Known rows, with every step that occurs
darab > rusi > tovug > kemi: [-40 -13   3  50   8 -12  -2  14   5   3 -45  -6 -68 -35 -12 -12 -32  24
  16  29 -11  37  26 -17]
darab > kemi > fevov > rusi: [-32 -10   2 -18  14  -6   0 -14  19  17  16  29  16  -8  24   4  -5 -27
  -3  20   3 -20  21   3]
galu > kemi: [-13 -36  16  42 -13  22  47   7  -9   9  66   4  13  21   0 -13  10  -4
  -2 -31  -1 -10 -22 -26]
galu > kemi > darab: [  7 -12  20  41   1   5  33  -1  -6  -3  82  20  62  27 -21   8  24  -1
 -24 -60  -2   3 -30   5]
rusi > tovug > kemi: [-25 -37  27  67  -3  -4  27   8 -14  -2 -45 -31 -24  -9 -10 -20  -2 -17
  29  22  -3  36   0 -14]
darab > kemi > fevov: [-21  -8  36   6  19 -19  18 -11  17   2   9  34  35  -1  14   4   3 -58
 -15  10 -25   7  14 -18]
kipar > rusi: [ 23  24 -12   0 -16   6  29  19 -21 -18  41 -14 -28  -8 -16  -4   1   2
   0  29  20   4   1 -22]
fevov > kemi > darab: [ 31 -18  11  -3  -5  11  32  -3 -15 -19  37  -2  65  31   1 -10  14 -24
 -11 -18   4   4 -13  30]
fevov > kemi > darab > rusi: [ 18  10   2 -27   8   2   4  -1   6 -13  24  16  21   5   0   1 -18  12
 -18  -3  -9   6  14  24]
tovug > rusi: [  6  69  -4  -6 -14  14 -26  24  -5  -7  10 -10 -23 -26  19  -6 -11 -14
   4   0   4 -11 -14 -21]
darab > rusi: [ -1  54  -6 -16   7  -1   7  17   6 -27  16   9 -61 -25  14 -18 -25  11
  19  17  -4   3   4 -22]
tovug > rusi > darab: [ 34  76 -35 -36  11  16 -45  23  -8 -22 -46   4  -5  -4   8   6   4  12
   3   3   3  20  -3  -1]
fevov > kemi: [ 10 -44  15  -7 -16  24  50   3 -19  -6  14 -15  19  28  19 -29   2 -21
  10   4   4  -9  -5  -8]
darab > kemi > fevov > rusi > galu: [-31   7  23 -45 -12 -14 -27 -19  19  22 -70   7 -13  -7  18   4 -20 -32
  -3  11 -17 -29  12  15]
kipar > rusi > darab: [ 46  32 -42 -30   4   8  12  19 -24 -38 -11  -2 -10  11 -33   9  15  27
   1  31  19  39  10  -4]
kemi > darab > rusi > kipar: [ 50  67 -43 -18  31 -25 -58   5  11 -48  60 -13  -3 -27   4  12   4  32
 -19   3 -15  25 -17   2]
rusi > tovug > kemi > fevov: [-26 -72  47  76  13 -31  16 -17   3  14 -52 -14  22  -8 -14   2   3 -29
  13   5   2  26  13  -8]
kipar > rusi > tovug: [ 13 -32 -25  41  -3   9  25  23 -24 -22 -11 -14 -47 -32 -25  -8   9  12
   8  46  20  35   3 -20]
darab > rusi > galu > kemi: [-26   9  18 -10 -18   1  -9   8   9  21 -20   0 -61  -2  -7 -10 -38  28
 -10 -25 -28 -19  -4 -18]
fevov > rusi > tovug: [ -6 -33 -35  19  -1  21  20  13 -12 -23 -25 -15 -45 -27  16 -26  12  26
  46  24  30   7 -17   4]
fevov > rusi: [  3  23 -24 -21 -16  20  20  10 -10 -18  34 -12 -35 -10  26 -21  -3  15
  39  10  31 -28 -19   2]
fevov > rusi > darab > kemi: [-12  31 -47 -49  16  25   0  13  -1 -14 -46  23   2  10  12  -4   0  14
   5  30  -2  23  15  17]
rusi > galu: [ 17  37  27 -24 -31 -10  17   9 -13 -19 -63 -34 -36   3  10 -27  -6 -27
  28  -4  -9  -4 -33  -6]
kemi > fevov > rusi > galu: [  7  10  19 -41 -16 -12 -12 -19   7  10 -56 -20 -23  -1  16   1  -8  -8
  30 -10  17 -48 -12  23]

Rows
[  1   6   4 -20  42 -22   2 -10  17 -10 -50  44  59  18   2  13  16 -36
 -13  21 -26  44  24   4] -> rusi > darab > kemi > fevov
[-23 -25   2 -12 -38  28   5   0  -6  29 -11 -22 -38  16   6 -11 -11  26
   9 -39   2 -49 -25   9] -> fevov > rusi > galu > kemi
[ 27   3 -31 -38  28   0  -5 -13   4 -15 -29  13  25  16   7  14  23  21
  29  -5  33  -8   7  27] -> kemi > fevov > rusi > darab
[ -6  76 -33 -41  11  15 -55  27   3  -5 -57  28  11  -6   8   6  -5  -9
 -29  29 -29  37  21  -8] -> tovug > rusi > darab > kemi
[  3   1   4 -12 -28  17  -4  -8  -4  24  21  -3  12  22 -13   7   1  22
 -12 -56   5 -36 -33  40] -> fevov > rusi > galu > kemi > darab
[ 39  53 -39 -12  -6   1 -82  19  -4 -18  34 -50  -8 -28  31   1   9   8
  -9   4  -8  -1 -23 -26] -> tovug > rusi > kipar
[ 10 -11   6  59   2 -12   1   5 -20  -5  10 -13   9 -16 -66  22   1  -2
 -24  20  12  54  18  15] -> kipar > rusi > tovug > kemi > darab
[  3  47  36  25  -6 -15  11  -4  -6 -12  38 -14  40  12 -20   5  -3 -28
  -2 -25  -1  19 -11  15] -> tovug > kemi > darab
[  2 -30  -9  16   7 -22 -52 -30  12  18  44 -54  34  -1  15  19   6  10
   6  -7  12 -25   9   5] -> tovug > kemi > fevov > rusi > kipar
[ 22  79  -6 -17  22 -15  -6  11  10 -37  30  25 -13 -21  -3   8 -12  14
  -4  -5  -3  16  -6  10] -> kemi > darab > rusi
[-16 -50  57  24 -12 -15  11 -20   7  32 -18   0  21  27  -8   6   5 -19
 -10 -44 -19 -31 -16  -5] -> rusi > galu > kemi > fevov
[  6  45  -5 -45 -35  11  -5   4  -9  -7 -50 -35 -55  -4  18 -23 -13   8
  38   5  14 -34 -27  17] -> fevov > rusi > galu
[ -4 -19 -31 -15  21 -16 -49 -18  22   8  46 -11  25 -14  28  14  12  -7
 -16  16 -13 -11  13  -7] -> darab > kemi > fevov > rusi > kipar
[-16 -74  40  50   8  -1  38 -18   7  24  54  20  41  24   2   6  17 -17
 -10 -44   1 -21  -4 -22] -> galu > kemi > fevov
[  1 -58  36  10 -22 -12   2 -16  -1  40  14  -6   5  18 -41  26  -3  -1
 -38 -27  -7 -29  11 -13] -> kipar > rusi > galu > kemi > fevov
[-39 -67 -10  21  26  -3   0 -11  18  15 -42  24  -1 -26  14  -4   8 -12
   3  38   1   9  26   8] -> darab > kemi > fevov > rusi > tovug
[-32 -24  40  -2   1 -18 -18 -16  27  42 -24  19 -23   2  -9  16 -28  15
 -17 -34 -28 -27  10  -9] -> darab > rusi > galu > kemi > fevov
[  2  35 -42 -31   9   7   2  21 -11 -21 -20  23   4   8 -31  11  -3   1
 -29  50 -16  54  37  -9] -> kipar > rusi > darab > kemi
[-23 -79   7  28   1  18  20 -24  10  40  80  21  26  16   5  11  10  19
  -3 -39  22 -50   1   2] -> galu > kemi > fevov > rusi
[  3 -69 -28   4  22  18   6 -20   7  24  20  28  49  39  -5  23  25  40
  -2 -38  20 -18  10  21] -> galu > kemi > fevov > rusi > darab
